Known rows, with every step that occurs:
zeroka-nivizu-tivov: [ -3   3   1   1  -2   0 -13  -2  -3   6   3   7  -1   4   6  -5   6   3
  -1 -12   2   9  -2  23   5 -10   6  -3   3   8   2  -4   4  13  11 -12
  -1  -4 -10  -4   0   1  -7]
resi-dutani-nivizu: [  6  12  -2   1   1   7  -1  -4   0  28  -6  -6   2  -3  -1   2  -6   3
  -5 -26   4   2  -4 -15   0   6  -7   1   1 -12   0  -4   2  -6   9  -4
  -2  -1  -6   1  15   1   3]
fogu-tivov-resi: [  1  -9   6  -7   1  -6   9  -9  -4 -23   0 -12   3  -1  -7  21   0   7
   9   7   1   6   3 -10   9  -8  -1  -6   4  -4  -2   3   8  -8   2 -16
   4   2   3  -5 -10  -7  -3]
tivov-resi: [  3  -4   3  -6  -1  -5  -3  -4  -3 -10  -3  -1   4   1 -10  20  -1   5
  13   3   0  -7   3   4   0  -4  -3   3   4  -5   1   3   7  -4  -4 -16
  -5   3  -2  -8  -4 -13   0]
dutani-nivizu: [  5  16  -1  -5  -2  -1 -15   1  -1  11  -3  -8   0   0   2   7  -3   5
   3 -17   4   3   0   5   2  -3  -4   3   1  -1   2  -2   6  -2   1  -6
  -4  -4  -1   3   7   3   0]
fogu-nivizu-zeroka-fatuv: [ -3 -25   0  -3  -5 -11  11  -2   0  -7   9   4   7   6   4  -7   5   9
  -3  19  -3 -12  10  13   7   0  10  11   2  21   0   9 -16   3  -9   6
   3  -4  -4  10   0   8   6]
dutani-nivizu-resi: [  3  18   0  -1  -1   0 -26   1   3  -8   0  -6  -1  -1   7   2  -5   4
  -3  -3   3  -1  -2   9   3  -2   1   2  -1  -2   4   1   9   0  -7  -8
   1   0   7  10   7  -2   0]
dutani-nivizu-resi-fogu-tivov: [  2  14   1   2   0   1  -2   0   1 -28  12 -10 -11   0   6   2  -6   3
 -10  11   3   8  -2  -4   8  -9   7  -6  -2 -10  -1   1  16   0  -3  -3
   9  -4  19  11  -5   9  -3]
mutapur-resi: [  0   3   4  -8   0  -2   0   7   0 -10   6  -1  -3   6  -2   7  -1   3
  13 -12  -5  -6   5   2   4   3  -8  -3  -6  -2   1   6   2  -9 -13   0
   4   5   2  -4  -8  -6   0]
tivov-resi-fogu-nivizu-mutapur: [  2 -11  -2  -1   2  -1   8  -2  -2 -17  -4   0  -3  -6  -4  15   0  -7
  11  27   2  -2   7   8  -9 -11   5   7   3   2  -2   0   1  13   3  -2
  -3   0   7  -8 -15  -3  -1]
mutapur-resi-dutani: [  1  -2   3  -3   3   6  14   4   1   7   2   1   0   2  -3   4  -4   0
   5 -19  -6  -7   1 -21   0  12 -11  -5  -6 -13  -2   4  -1 -14  -7   4
   5   6  -2  -6   2  -6   4]
nivizu-mutapur: [ -2   5  -1  -6   1  -2 -19  -2  -2 -16  -8  -4  -4   0   4  13   1   1
   7  -9   6   4   4  13   1  -8   0   7   1   1  -1  -2   4   1   5   8
   1  -4  10 -11 -12  -3   2]
tivov-fogu-nivizu-resi-dutani: [ -4   0  -1   6   1  12   0   0   2  10   3   3  -7 -13   6 -14  -2  -1
  -8  20   3  -6  -6 -12  -3   9   2   5 -13   8  -2   3  13   4  -6   8
   2   3   0   7  16  -9   3]
kedap-zeroka-nivizu: [  2   6  -1   3  -5  -2 -19   4  -5   3   0  -6  10   4   0  12   2   4
   1 -21  -4  -7  -5  10   2   0   3   0   5   8   0   0  -1  -1  11   9
  -2  -5  -1  -8 -12   7 -11]
kedap-zeroka-fatuv-nivizu: [  0  -1  -3   2  -7  -6  -9   6  -2   4   5   3  13  10 -10  -2   1   5
  -9 -16  -6  -2  -7   1  -3   9   6   4   8   7  -1   4 -13 -13   0  11
  -7  -5   3   3   2  15   1]
tivov-resi-fogu: [  5   1   2  -3   0   0   2  -1  -3 -24   4   5  -3   3 -14  11  -4   2
  14   9  -1 -10   3   4  -4  -4   1   2   2 -12  -2   2  14  -1  -3 -12
  -2   0   6 -12  -8  -6  -1]
mutapur-resi-dutani-nivizu-tivov: [  2   3   3   4   3   5  18   2   2  34   3  -2   3  -2   7  -7  -2  -4
  -2 -20  -3   2  -3 -23   5  -4  -8 -14  -1 -15   4  -4  -5  -5  -6  -6
  -1   5 -13   4  18   4   3]
nivizu-resi-dutani: [ -1   6   1   4   2   8 -11  -3   3  -9   0   2  -6  -4   4   2  -5   2
  -8  -2  -1  -7  -3  -8  -1   9   0   1  -4 -11  -1   4  10  -2  -1  -2
   7   3   7   0   8  -8   3]
fogu-nivizu: [-2  1 -2 -5 -2 -2 -1  1  0  6  4 -9 -2 -4  0  5  2  3  5  0  0 -1  1 13
 -4  2 -1  6 -1 12 -1  5  1  8 -2 -1 -2 -1 -2  6 -2  2 -2]
resi-dutani: [  0   5  -1  -2   1   8   0  -2  -1  10  -2  -1  -2  -2  -3   2  -4   3
   0 -19   0  -2  -3 -12  -2   7  -7   3  -2 -12  -3   0   7  -6   6   1
   1  -1  -3  -6   7  -2   3]
fatuv-nivizu-zeroka-resi-fogu-tivov: [ -4  -1   0  -2  -1  -9  12  -4   2 -31   3  -3  -5   9  -4 -19   3   0
  -5  23   0  12   2   3   7   6   1  -9  -1   2  -4  -4   0  -4   6  -3
  10  -3   7   8 -17   4  -6]
tivov-fogu-nivizu-zeroka: [ -4 -11   0  -2  -4  -5   0  -2  -1   4   3  -1  -1  -6   6 -12   3   7
  10  28   3  -9   6   8   7  -4   2  10 -12  26  -2   2   4   4 -10  10
   2  -3  -5   3   1  -4   2]
fatuv-nivizu-tivov: [ -5   9  -1   0  -3  -4  -9  -4   0  10   1   3  -2   0  -3  -9   5   0
  -5  -6   4  16  -4  15   1  -4  -1  -5   2   5   1  -4   0   9   3 -10
  -7  -3  -7   6   7   3  -3]
zeroka-nivizu-mutapur-resi-fogu: [  2  -1   0  -2   2   2  -4   7  -3 -19  -3  12  -7  10   4   6   2  -7
   6  -2   0   2   6  12  -2  -4   5  -2  -4   1  -1  -2  -1   2   7  13
   9  -3  11 -18 -28   0  -6]
fatuv-nivizu: [ -1  15  -2  -4  -4  -2 -16  -3   0   4  -7   0  -3   3  -8   0   1   3
  -1 -13   4  10  -2  12  -4   9  -5   2  -2   7  -1   0   3  -2   5  -5
  -5  -3   1   5   2   1  -3]
resi-dutani-nivizu-zeroka-fatuv: [  4 -15   0   3  -1  -1  10  -6   1  15  -1   5  12   5   3 -10  -2   7
 -10 -12  -1  -9   5 -17  10   4   5   7   4  -3   1  -1 -13 -12   1   1
   2  -4  -7   6  19   7  12]

Rows:
[  4   6   2  -5   2  -4  -6   4   1   2  -9  -8   0   0   8  11  -2  -4
   8 -14   3   2   6  -3   3  -8  -6  -3   0  -1   4  -3  -7  -9  -5   9
   3   2   4  -2  -7   0   1] => dutani-nivizu-mutapur-resi
[ -6  -5  -1  -2  -1  -2   6   0   0  12  11  -6  -5  -5   5  -5   7   1
   2   8   1   6  -2  16   2 -12   3  -1   1   9   1   1  -1  18  -3  -3
  -4   1  -8   8   4   6  -3] => fogu-nivizu-tivov
[ -5 -23   0  -2  -5  -6  10   0  -2  -1   9  10   4   2   4 -22   5   9
   1  25  -1 -13   7   8  10  -2  12  14  -6  28  -2   4  -5   1 -14  15
   2  -4  -6   6   7   1   8] => tivov-fogu-nivizu-zeroka-fatuv
[ -3 -15   0   0   5   9  17   4   0  19  -6   1  -2 -10   8  -7   0  -8
   6   7   1  -1   2 -22  -4   3  -7   1 -13   7  -3  -1  -3  -4  -6  21
   5   5  -3  -7   1  -8   5] => tivov-fogu-nivizu-mutapur-resi-dutani
[ -1 -12  -1   0   5   2  22   2   2  13  -5  -5  -1  -6   6   9   0  -9
   1   2  -2   1   3 -19  -5   5  -7   0  -4   3  -1   2 -14  -1   1  15
   4   6  -2  -2  -7  -2   4] => fogu-nivizu-mutapur-resi-dutani
[ -1   0  -1  -2  -6  -9 -15  -7   1  -1  -9   1   3   3  -2  -1   2   6
   0   4   5   1   4  11   6   4  -2   3  -3  17  -1   0  -6  -2   3  -4
   0  -5  -2   5  -4  -1  -2] => fatuv-nivizu-zeroka
[ -3 -14  -1   1   3  -2  19  -5   4   8  -4  -5   5  -3   4 -15   3  -1
  -3  18  -3  -7   2  -4   1  16  -4   4  -1   7   0   0 -12   6   2  -1
   6   4 -13  10   4  -4  -1] => fogu-nivizu-zeroka-resi-dutani
[ -4   5  -4  -4   5   3   3   6   0 -23   1  -2 -11  -1   1  -7   3 -10
   3  17   0   5   3  21 -11   0   4   5   3   0  -1  -4   3  15   4  10
   2   0   8  -2 -15   2  -3] => zeroka-resi-fogu-nivizu-mutapur
[ -3   5   0   1  -2  -1  -9   2   3 -11   5  -6  -5  -6   8   3  -1   3
  -3  20   0  -3   0  18  -3   3   4   6  -3  13   1   8   5   9  -8   0
   2   2   6  13   0  -2  -1] => fogu-nivizu-resi
[ -4  -3  -2  -4   0   3 -10   0  -2  -1  -5  -4  -7  -8   7  -4   3  -1
   7  12   8   5   4   8  -3  -8   2   9  -7  19  -2  -2   8   9   0  21
  -2  -3   2  -5  -5  -3   1] => tivov-fogu-nivizu-mutapur
[  2   6   1  -6   1   0   8  12  -1 -22  12   4 -13   8  -6   0  -4   0
  12  -4  -6  -9   4   4   0   2  -4  -3  -8 -12  -2   5   8  -7 -13   3
   5   2   9 -10 -12   0   0] => mutapur-resi-fogu
[  7   7   1  -1   2   6  12   3   2  28  -4  -5   3   0   0   2  -6  -2
   1 -25  -3  -6  -2 -28   0   8 -12  -6  -4 -12   2   0  -5 -15  -4  -2
   2   4  -5   3  11   0   3] => mutapur-resi-dutani-nivizu
[ -2  -8   1  -5   2  -4   7   5   1  -1  -1  -8  -2  -3   8  12   3  -5
  10   8   0   0   7   5  -3  -3  -3   2  -5  13   0   4 -11   3  -6  10
   3   4   3  -1 -17  -1  -1] => fogu-nivizu-mutapur-resi
[ -3  -7   1  -5   2   0   4   7   0  -1  -2  -1  -6  -6   7  -2   2  -6
  12  17   2   0   5  -3  -1  -6  -3   2 -13  17  -2   1   1  -2 -13  19
   3   3   1  -6  -9  -6   1] => tivov-fogu-nivizu-mutapur-resi
[ -3  -5   1   0   3  -1  26  11   1   1  22   1 -11   1   3  -8   3  -6
   9  16  -7  -2   2   9   0 -10   2 -10  -6   1   0   4  -1  13 -15   3
   0   3  -1   3  -6   9  -3] => mutapur-resi-fogu-nivizu-tivov
[  5  11  -1  -3   3   0   2   9   0 -11  -1  -2  -6   4   4   5  -5  -8
   9  -7   1   2   6  -1  -1  -9  -3  -1  -2 -11   1  -3   0  -6  -6  13
   2  -1  13  -8 -12   5   2] => dutani-nivizu-mutapur-resi-fogu
[ -5  -6  -1   6  -6  -7  -4   4  -1  10  12   5  12   6  -5 -11   6   1
 -11 -12  -6   3 -10   4   2  -4   9  -5  11   4   1  -1 -14  -2  -2   7
  -8  -4  -3   6   9  18   1] => kedap-zeroka-fatuv-nivizu-tivov
[ -5   3   0   1  -2   3 -14   3   1  -8   8   0  -8  -8   7 -11  -1   3
  -1  26   3  -4  -2   8   0   1   5   7 -11  19   0   5  16   8 -14   5
   1   1   3   8   5  -8  -1] => tivov-fogu-nivizu-resi
[  2   5   0   5   2   8   5  -4   1  32   1  -4   0  -6   5  -8  -1   0
  -8 -20   3   7  -5 -14   4  -7  -3  -7   4 -13   2  -7   2   3   5  -8
  -6  -1 -13   4  23   6   4] => resi-dutani-nivizu-tivov
[ 10 -11   3   5   0  -3  10 -13   0  18 -14  -6  16  -4  -2  10  -5   5
   2   4   2 -12   6 -27   6  -3  -7   2   4  -7   2  -3  -8  -9   4 -20
  -3   1 -10   1  13  -9   3] => tivov-resi-dutani-nivizu-zeroka
[ -3   3  -1   8  -6  -6 -18   6   2 -13   7   6  10   6  -3  -2   0   4
 -19  -1  -7  -5  -8   4  -1   8  10   1   7   6   2   7  -9  -9  -7   6
  -1  -1  10  10   4  11   1] => kedap-zeroka-fatuv-nivizu-resi
[ -1 -12  -1   1   2   2  15   1   2  10 -11  15   5   7  -3  -7   2  -7
 -13 -16  -2   7   2 -21  -5  13  -1  -2   0  -3  -1   0 -21 -15   3  11
   5   3   2   0   3   2  12] => zeroka-fatuv-nivizu-mutapur-resi-dutani
[  2   1  -1  14  -1   8 -18   2   0   2  -2   0   9  -2   6   7  -3   1
 -14 -10  -6 -10 -11 -11   0  10   3  -1   3  -1   0   3  -1  -3  10   7
   5   0   2  -4   1   1  -8] => kedap-zeroka-nivizu-resi-dutani
[  6   5   2   3   1   0   6  -2  -2   1   8   3   0  -1  -5   1  -2  -1
   7   9   2   1   0   3   2 -21   3  -6   8 -16   3  -7   8  10  -4 -19
 -10   0  -4  -1   8   1  -2] => dutani-nivizu-tivov-resi-fogu
[ -2   7   0  -3   1  -2 -11   7  -1 -13   6 -12   6   3  -4   1   0   1
   6 -10  -8  -8  -9   8   0   5  -5   0   6  -7   1  -1   3  -5  -2   5
  -1   4   2  -4  -7   1  -7] => kedap-zeroka-resi
[ -1   1  -1   2   1  -1   4  -8   4   9 -14   2   5   4  -3 -19   1  -1
  -9   2   1   4  -2  -6   0  22  -7  -1  -1   0   0  -5 -10  -4  10  -8
   3   2 -10   8   7  -8  -1] => fatuv-nivizu-zeroka-resi-dutani
[  0  13  -2  -1   2   1  -2  13  -2 -26  11  -4   0   6  -8  -3  -2  -2
   6  -3 -10 -11  -8   9  -6   6   0  -1   4 -15  -2  -1  10  -3  -3  11
  -1   0   8  -9 -12   8  -7] => kedap-zeroka-resi-fogu
[  2 -12   4   7   2   5   8 -11  -3  23  -6  10  10  -1  -2   3   4  -2
  -3  -3   0   2  -2  -7   0  -5   3  -8   8  -8   2  -5  -1   9  16 -27
  -5   2 -17  -8   9 -11  -5] => zeroka-nivizu-tivov-resi-dutani
[ -1  -8   0   3  -2  -5  14  -1  -2  -7  10  22   3  10 -15 -15   5  -3
  -6  12  -3   5   0   7  -4  -7  13  -6   9  -8   1  -3  -5   8  -3 -15
  -8  -2  -1   2   9   5   5] => zeroka-fatuv-nivizu-tivov-resi-fogu
[  0  13   1   2   6   7   7  -1   3  25  -2  -4   1  -2   6 -21   1  -4
  -8 -16   1  11  -9  -9   1   1  -5  -8   7 -20   4 -12   0   6   5 -11
  -5   5 -17   8  24   0   1] => zeroka-resi-dutani-nivizu-tivov
[  9  -4   0   3   4   4   1 -11  -1  16 -22  -7  10  -7  -1  17  -5  -4
   1  -8   7   2   2 -24  -3  -6  -4   1   8 -15   2  -7  -4  -5  13 -10
  -6   2  -2  -8   8  -9   4] => tivov-resi-dutani-nivizu-mutapur
[ -3  -7   2  -5   4  -3  18   3  -1 -42   8  -7 -12   4   5  10   0  -4
   8   5   0  10   7 -10   7 -12   1 -10  -5 -10  -5   1   5  -8  -2  16
  15  -1  20 -11 -29   5   0] => nivizu-mutapur-resi-fogu-tivov
[  0  14  -1   1   0   2 -18   5   1 -40  12   7 -15   2   0   0  -5   2
  -1  12  -1  -7   0  15  -1   0   6   5  -5 -11  -2   5  18   4  -8   0
   6  -2  19  -3  -6  -1   0] => nivizu-resi-fogu
[  0   3   0   7   0   6 -17  -4   1   0  -6   9  -1   0   7  -1  -2   1
 -15  -6   0  -2  -2   3  -1  13   5   0  -2  -1   1   2   5   5  13  -7
   7   0   0  -1   4  -8  -4] => zeroka-nivizu-resi-dutani
[  3  13  -2  -4   0   0 -22  -2  -1   1 -12  -9  -1  -3   8  12  -2   0
   3 -19   9   8   3   9   1 -11  -1   5   4  -1   1  -6   0   0   7   7
  -3  -5   7  -1  -1   3   1] => dutani-nivizu-mutapur
[  0  -5   1   6   1   2  12 -13   0  27  -8   7   6  -4 -10  -1   2  -4
  -5  -2   2   9  -7 -17  -5   1  -5  -9   5  -9   1  -5  -4   1   9 -24
 -10   4 -15   2  18  -8   0] => fatuv-nivizu-tivov-resi-dutani
[ -2   3  -3  -6  -5  -4  -6   0  -1   1   1  14   1  11 -10 -10   3   5
 -10 -13   1   7  -1  11  -1  12   5   5   4   9   0   3  -8  -7   0  -4
  -2  -5   0   7   7   7   6] => zeroka-fatuv-nivizu
[ -2  14  -2   6  -1   6 -15  -5   5   6  -8   6  -4  -3  -2  -5  -4  -1
 -16  -3   3   6  -8  -7  -5  17  -2   0  -4  -3  -1   1   2  -3   6  -7
   1   2   4   9  12  -4   2] => fatuv-nivizu-resi-dutani
[  4  -7  -1  -2   1  -1  15   0  -3  -7   6   0  -3  -2 -12  11  -2  -1
  10  23  -3  -8   4   9  -9  -2   3   5   2  -1  -2   4   5   9  -2 -11
  -5   1   3  -2  -8  -3  -3] => tivov-resi-fogu-nivizu
[  0   0  -1   1   3   2   6  -2   3  13 -16   3   1   0   0   2  -1  -9
  -3 -14   2  11   0 -19  -7  11 -11  -6  -5  -4  -2  -3 -14 -12   8   6
   1   3   2  -6  -4  -4   3] => fatuv-nivizu-mutapur-resi-dutani
[  3 -10   1  11  -1   0   2   3  -6  -1   9   6  11   3  -5  10   3  -3
   3   4  -6 -10  -5   7   0 -16  10  -8  11  -6   1  -5   3  10   7  -6
  -6  -2  -3 -14 -12   5 -14] => kedap-zeroka-nivizu-tivov-resi-fogu
[ -2  10  -4  -3  -2  -2 -22  -5   0  -6 -16   0  -3   0  -1   6   3  -3
  -2  -9  10  16   2  14  -5   0  -2   4   0   9  -1  -4  -3   0  12   5
  -2  -4   6  -3  -9   0   0] => fatuv-nivizu-mutapur
[ -1 -16   3   1   0  -6  17  -5  -1  11   6  -5   5  -7  -2   5   5   0
   8  20   0   0   0   8  -1 -14   2  -4   5   6   3   1  -3  15  -5 -19
  -9   4 -13   6   4  -5  -3] => fogu-nivizu-tivov-resi
